(in the rows, 128 means zero)
Known rows, with every way that one mark hangs from another:
tuvad(luvor): [122 139 121 140 144 130 144 130 114 119 143 132 139 135 140 132 145 145
 114 148 123 129 134 136 109 126 148 129 133 130 118 119 126 133 133 154
 131 144 144 152 133 138]
tate(kufo): [121 136 129 155 121 126 148 127 103 123 121 130 141 141 137 134 141 144
 129  92 114 127 143 108 103 134 129 120 127 121 148 119 104 113 123 136
 159 151 165 132 102 125]
ziruv(kufo(tate) zeka(tuvad(luvor))): [121 144 137  99 130 138 128 110  96 154 134 122 112 134 133 132 123 143
 129 140 138 120 152 150 135 123 136 152  86 146 147 137 169 109 134 123
 104 137 136 157 139 143]
tate(kufo ziruv zuvirak(nobul)): [124 130 128 173 102 136 162 128 151 163 135 137 148 134 124 122  92 142
 143  90 136 143 142 107  69 128  77  85 103 133 158 132  76 127 116 130
 113 139 200 131 110 158]
zeka(tuvad(ketuzo luvor(furip))): [110  91 133 103 148 133 127 133 144 136 150 113 135 116 124 138 130 135
 100 156 109 113 111 129 142 126 127 121 132 124  79  99 145 128 138 139
 127 172 108 137 131 135]
senat(ziruv(kufo(tate(zuvirak)) zeka)): [142 194 128 107 134 135 116 117  99 146 128 134 122 130 128 118  82 131
 129 125 147 106 137 126 102 125 127 163 107 138 165 194 134 139 121 134
 110 112 179 141 138 127]
zeka(tuvad): [117 123 129 124 125 127 133 143 125 122 128 120 132 124 119 140 138 137
 111 125 124 114 146 122 156 128 119 126 111 123 108 104 131  99 128 123
 137 151 118 120 122 121]
senat(ziruv(kufo(tate) zeka)): [137 188 127 114 140 136 113 116  93 138 125 133 122 132 132 124  92 134
 126 121 149 101 130 129 111 126 133 161 102 136 161 188 134 136 123 136
 120 115 171 136 137 119]
ziruv(senat): [131 147 112 123 132 127 156 130 129 113 130 125 131 139 128 117 163 122
 142 156 115 137 147  84 136 128 141 133 159 116 125 119 103 123 121 128
 122 121 126 134 130 116]
kufo(ziruv): [133 135 135 135 124 118 114 146 107 104 125 137 141 131 128 131 173 115
 132 164 142 145 125 144 154 129 136 134 151 127 119 131 145 135 129 128
 148 162 153 115 136 110]
senat(ziruv(zeka)): [127 170 121 124 130 127 119 131 101 107 119 131 125 117 129 127  96 130
 118 110 146  91 117 129 120 125 132 141 112 127 146 176 112 138 120 140
 135  93 149 127 132 112]
luvor(furip): [119 122 139 130 133 133 126 120 132 123 144 128 150 134 122 130 122 120
 124 152 107 139 107 129 153 133 203 124 123 128 113 133 129 133 126 127
 110 187 131 136 122 135]
ziruv(kufo senat): [129 158 115 120 134 134 153 114 128 137 137 133 135 157 133 115 163 133
 158 198 127 138 161 111 131 125 133 151 161 129 150 131 129 117 120 130
 122 140 151 148 138 129]
ziruv(kufo(tate) zeka): [131 165 137 119 129 136 126 104  93 148 126 134 116 142 135 123 117 131
 141 153 136 138 151 143 124 127 169 150  95 143 161 161 164 118 125 117
  96 132 152 153 133 138]
tuvad(luvor(furip)): [118 121 131 130 147 134 137 122 126 125 155 127 146 136 134 131 137 137
 115 158 112 132 112 144 126 128 179 126 132 133 113 123 127 143 135 152
 118 173 136 158 135 147]
kufo(ziruv(senat zeka(tuvad(ketuzo)))): [121 106 128  92 118 117 125 144 113  97 121 119 119 114 123 124 182 104
 141 169 142 128 122 131 172 122 101 134 162 123 111 119 145 135 129 115
 144 118 110 122 147 109]
kosa(tate zeka): [126 157 119 178 132 119 108 134 133 104 124 135 136 137 127 111 138 118
 121  83 140 161 127 114 124 140 172 139 148 131 144 119 162 127 127 128
 115  96 114 108 125 101]
kosa(tate(kufo(ziruv) zuvirak)): [138 153 127 143 110 122 129 135 122 114 126 129 137 131 123 102 125 115
 118  78 116 151 146 103  87 135 142 139 139 129 162 135 148 144 131 130
 138 148 193 124 126 134]
senat(ziruv(kufo zeka(tuvad))): [121 164 125 110 129 132 116 126  99 126 122 130 124 124 127 129  99 138
 124 130 157  80 129 149 132 123 103 155 106 135 155 172 132 122 122 135
 135 110 156 133 139 122]
kosa(tate(zuvirak) zeka(luvor(furip))): [132 139 127 127 116 121 106 136 162 130 137 130 135 129 108  95  88 110
 124  73 126 157 100 114 128 140 201 132 142 130 143 112 146 129 124 125
  87  96 101 110 129 131]
tate(ziruv): [127 136 122 164 131 135 139 124 154 123 130 142 133 140 135 137 122 135
 129 135 145 142 131 121 122 129 112 112 102 130 122 121 109 106 126 132
 113 112 139 122 123 129]
tate(kosa ziruv(kufo zeka) zuvirak): [140 132 128 159  91 138 149 118 157 157 130 148 123 129 124 138  66 121
 145 149 150 163 163 133 109 124  56 115  75 131 148 155 138 136 129 118
 111  96 157 150 129 182]
senat(ziruv(zeka(tuvad(ketuzo luvor)))): [120 149 122 105 140 129 117 135 106 114 124 123 119 107 129 131  98 133
 106 117 144  79 110 130 121 123 104 139 117 126 126 162 123 139 126 144
 139  98 135 130 136 115]
zeka(luvor(furip) tuvad(ketuzo)): [114  77 139  75 139 133 116 136 168 146 140 111 129 109 106 130  94 128
 104 128 101  89  82 127 168 129 168 105 112 118  76  79 125 106 130 127
 123 152  68 105 123 134]
kosa(tate(tuvad) zeka): [128 137 122 184 131 114 102 129 142 103 114 131 135 140 130 116 143 125
 124  74 131 160 129 152 118 139 151 139 177 138 146 127 156 131 127 118
 118  98 102 105 122  98]
kufo(tate ziruv(senat zeka)): [149 149 134  98 133 126 118 129  98 123 125 122 114 128 128 118 180 102
 145 130 127 157 134 100 149 126 147 151 138 125 127 140 145 141 132 113
 114 133 135 126 142 100]
tate(kosa kufo(ziruv) tuvad(zeka)): [137  72 140 191 104 110 109 138 110 104  99 135 133 123 144 156 166 133
 130  94 117 128 143 172 104 130  51 115 156 124 135 130 114 164 139 121
 236 182 138 110 103 129]
tuvad(ketuzo luvor): [122 123 122 131 163 131 134 126 133 134 147 129 136 122 142 129 135 137
 106 177 113 129 114 120  92 127 130 119 160 124  91 119 143 150 134 157
 126 144 139 149 133 133]
ziruv(senat zeka(tuvad)): [112 117 117  91 112 124 155 131 114 103 121 109 109 117 122 123 151 119
 137 137 127 113 145 105 165 121 118 131 131 121 125 115 115 109 122 112
 121  82  85 140 136 122]
senat(ziruv): [135 177 119 136 142 129 120 136 111 116 126 134 138 126 128 129 106 133
 115 116 138  99 123 115 114 128 126 143 124 122 136 167 105 137 121 146
 142 125 165 120 128 108]
kufo(tate(kosa ziruv zuvirak(nobul))): [157 159 132 174 131 144 138 123 152 180 136 136 136 131 120 132  89 117
 128  92 116 173 158  80  89 131 123 105  70 122 123 145 117 148 131 121
  95 156 170 125 119 144]
senat(ziruv(kufo(tate(kosa)) zeka)): [141 183 126 131 138 138 113 117  98 138 123 135 122 130 132 131  89 130
 125 113 145 103 133 128 110 126 123 157  95 132 157 186 136 144 126 136
 131 116 170 137 134 123]
zeka(luvor tuvad): [120 104 128  93 122 128 129 147 143 133 124 118 122 119 111 133 110 140
 109 101 119  87 119 128 165 128 149 111  96 119 104  79 112  83 128 129
 140 121  81 100 122 129]

Rows:
[119  99 126 155 129 133 132 102 146 135 124 137 121 145 150 142 129 159
 140 156 147 126 139 220 104 120  69 124 136 159 151 141 126 119 131 126
 112  99 124 150 135 153] : tate(tuvad(luvor) ziruv(kufo zeka))
[117  97 133 114 161 124 103 129 141 119 160 132 127 103 144 120 125 132
 101 203 124 110  70 125  95 127 167 118 155 134  79 121 135 176 139 156
 141 200 122 145 139 146] : tuvad(ketuzo luvor(furip) zeka)
[166 124 134 141 138 126 116 129 123 134 117 123 128 137 130 139 191 106
 142 118 103 172 155 120 138 128 101 144 159 118 117 138 137 162 141 111
 153 164 129 112 130 103] : kufo(tate(kosa tuvad) ziruv(senat))
[146 160 124 131 145 140 137 112 134 142 130 127 114 138 135 125 130 124
 136 105 123 156 141  77 117 129 139 131  94 127 128 132 113 117 130 119
  83 108 132 131 127 118] : kufo(tate(ziruv(senat zeka)))
[106 108 129 108 125 125 135 131 111 116 126 117 112 107 130 134 122 130
 111 140 133 107 122 141 142 123 122 120 115 129 110 120 147 121 130 126
 122 107  99 143 133 136] : ziruv(zeka(tuvad(ketuzo luvor)))
[117 107 131 120 166 135 127 117 144 139 160 124 143 121 136 127 127 131
 108 182 103 132  91 128 107 128 166 120 158 126  85 120 146 162 137 154
 111 176 129 154 134 142] : tuvad(ketuzo luvor(furip))
[127 123 127 107 115 117 130 139 102  92 119 127 122 125 128 121 184 105
 148 170 145 138 125 134 166 124 124 138 163 125 129 132 136 140 125 119
 140 114 124 128 145 110] : kufo(ziruv(senat zeka))
[136  78 117 207 113 132 157 113 164 132 106 129 132 144 145 158 146 142
 147  70 105 146 164 136  91 127   4 103 141 118 140 113  73 133 134 121
 186 108 118 125  97 137] : tate(kosa kufo tuvad ziruv(senat))
[126  98 135 102 146 120  97 136 153 123 138 134 119  99 129 114  99 124
 108 174 123  99  64 110 116 131 186 106 139 124  85 112 121 148 128 138
 139 169 100 105 127 133] : tuvad(ketuzo zeka(luvor(furip)))
[148 150 144 113 133 124 104 131  90 123 121 129 118 126 129 126 160 107
 132 122 136 156 129 124 146 129 159 145 117 132 127 146 159 138 133 115
 114 149 149 121 135 106] : kufo(tate ziruv(zeka))
[130 106 127 186 108 120 136 140 113 115 115 134 143 137 135 149 177 118
 153  83 128 160 145 106 138 134  60 121 153 105 135 109 124 145 132 130
 206 124 125 119 107 112] : tate(kosa(zeka) kufo(ziruv(senat)))
[121 132 118  82 118 132 151 110 121 131 125 125 110 138 128 110 128 129
 162 173 136 109 133 133 146 121 154 140 134 134 160 125 125 108 118 122
 113  74 104 148 142 143] : ziruv(kufo senat zeka(luvor))
[126 133 126 149 121 123 122 131 113  98 115 125 128 129 130 110 134 118
 116  57 123 126 122 124 108 134 162 132 124 129 156 116 147 133 134 135
 154 125 155 116 124 123] : kosa(tate(kufo(ziruv(zeka(luvor)))))
[160 173 124 118 136 139 143 119 151 166 141 130 123 140 124 115 112 121
 137 115 115 176 156  58  95 130 126 134 109 125 131 138 106 122 128 120
  70 127 158 133 126 133] : kufo(tate(ziruv(senat) zuvirak))
[120  92 129  87 136 129 124 144 157 145 127 115 120 109 113 131 102 135
 103 119 112  90 105 119 152 128 138 105 115 115  85  76 124  96 129 131
 135 121  75 100 121 125] : zeka(luvor tuvad(ketuzo))
[136 101 130 134 118 129 135 116 179 154 145 133 137 134 128 129  99 144
 131 145 120 156 133 178  89 124  78 116 152 148 130 139  97 140 131 122
  83 132 136 147 131 169] : tate(tuvad(luvor(furip)) ziruv zuvirak)
[130 130 123 179 126 122 125 119 127 106 111 123 134 141 136 118 138 135
 112  56 101 131 146 137  83 136 144 135 151 134 161 127 134 134 132 126
 148 142 158 118 111 121] : kosa(tate(kufo tuvad))
[133  72 134 188 118 121 132 130 109 120 109 128 144 135 147 163 175 142
 128  87 103 136 153 186  99 127  45 117 165 123 134 122 123 163 144 135
 221 166 144 133 107 137] : tate(kosa kufo(ziruv) tuvad(luvor))
[128 116 127  90 116 117 128 140 111  97 118 125 119 121 123 117 172 108
 147 157 142 125 111 136 170 123 141 130 155 124 128 118 128 131 125 122
 140 100 107 119 145 115] : kufo(ziruv(senat zeka(luvor)))
[114  87 138  77 126 133 124 139 153 139 136 112 131 120 105 133 101 133
 109 106 106  89  98 136 181 129 179 113  94 122  97  81 112  94 130 127
 127 151  72 106 123 136] : zeka(luvor(furip) tuvad)
[131  96 126 166 142 128 120 113 176 133 118 134 129 132 139 142 126 140
 126 148 124 143 123 166  99 127  68 105 158 136 110 129 113 127 127 117
 113 118 114 111 117 124] : tate(tuvad(ketuzo) ziruv)
[115 121 116 122 121 138 149 113 149 131 130 131 115 140 133 130 133 134
 152 163 158 125 144 133 142 121  75 129 106 137 141 119 120  95 126 119
 106  82 115 141 139 137] : tate(ziruv(kufo senat zeka(tuvad)))
[116 106 128 118 131 119 111 146 151 136 127 126 128 120 116 132 123 134
 125 111 139 127 103 123 163 134 127 114 141 118  98  84 133  96 123 125
 123  89  55  97 118 104] : kosa(zeka(luvor tuvad(ketuzo)))
[136 126 134 153 108 119 138 132 141 153 123 128 148 125 114 119 110 134
 134 143 111 141 152 167  94 127 126 102 166 140 145 158 106 152 113 107
 100 165 163 123 121 145] : tate(tuvad zuvirak(nobul))
[127 113 136 111 127 119 105 141 134 108 134 137 122 113 127 118 109 131
 116 148 132  98  86 127 134 131 201 113 113 131 112 112 102 131 126 135
 145 169 107 109 128 137] : tuvad(zeka(luvor(furip)))
[131 134 139 110  86 116 141 141  97 128 123 131 134 124 122 119 125 124
 143 109 130 145 144 120 106 129  96 127 144 128 161 143 120 134 122 120
 141 136 184 140 119 145] : tate(kufo(ziruv(zeka)) zuvirak)
[110 126 120  86 115 132 152 115 113 127 126 118 111 135 127 121 149 130
 156 180 139 112 157 132 160 120 109 150 133 136 151 127 142 104 122 113
 118 101 108 154 144 137] : ziruv(kufo senat zeka(tuvad))
[127 153 126 101 132 130 115 130 111 114 122 128 123 114 122 123  79 126
 117 102 141  79  92 135 133 126 156 135 106 127 141 163 104 135 121 140
 127  93 127 123 132 120] : senat(ziruv(zeka(luvor(furip))))
[154 160 132 170 142 134 121 126 122 151 125 133 131 138 130 141 128 119
 125  84 112 174 150  80 124 137 149 132  97 115 117 132 142 134 134 124
 122 144 129 121 111 111] : kufo(tate(kosa(zeka)))
[134 126 124 199 125 144 140 115 158 144 128 151 138 146 137 155 112 131
 137 147 144 154 155 135 121 128  69 116  80 125 128 130 136 127 135 133
 148 131 151 132 121 151] : tate(kosa ziruv(kufo))
[124 102 129  80 112 119 126 148 117  99 118 118 115 117 118 123 170 108
 141 149 141 114 116 137 182 122 119 131 145 124 118 108 130 121 128 117
 146 104  95 115 146 113] : kufo(ziruv(senat zeka(luvor tuvad)))
[114  96 117  66 122 125 148 132 137 117 120 106 102 105 118 116 127 118
 133 132 118  93 116 100 161 121 128 118 134 116 110  97 113 109 123 117
 120  60  57 126 135 124] : ziruv(senat zeka(luvor tuvad(ketuzo)))
[108 114 130 136 131 122 118 140 132 128 140 126 140 132 124 139 149 137
 127 124 141 139 118 138 163 133 127 129 142 129 108 101 139 108 128 131
 121 123  81 125 127 113] : kosa(zeka(tuvad(luvor(furip))))
[134 151 137  97 129 137 124 107 108 156 123 131 110 139 130 119  96 135
 139 129 133 119 131 144 130 127 187 139  85 142 159 141 151 106 125 121
  95 112 129 140 131 143] : ziruv(kufo(tate) zeka(luvor))
[112  95 134 111 132 122 106 140 155 140 135 123 134 119 113 131 117 128
 126 114 132 126  85 130 175 135 149 114 139 121  93  87 135 104 124 123
 114 109  50 102 120 110] : kosa(zeka(luvor(furip) tuvad(ketuzo)))
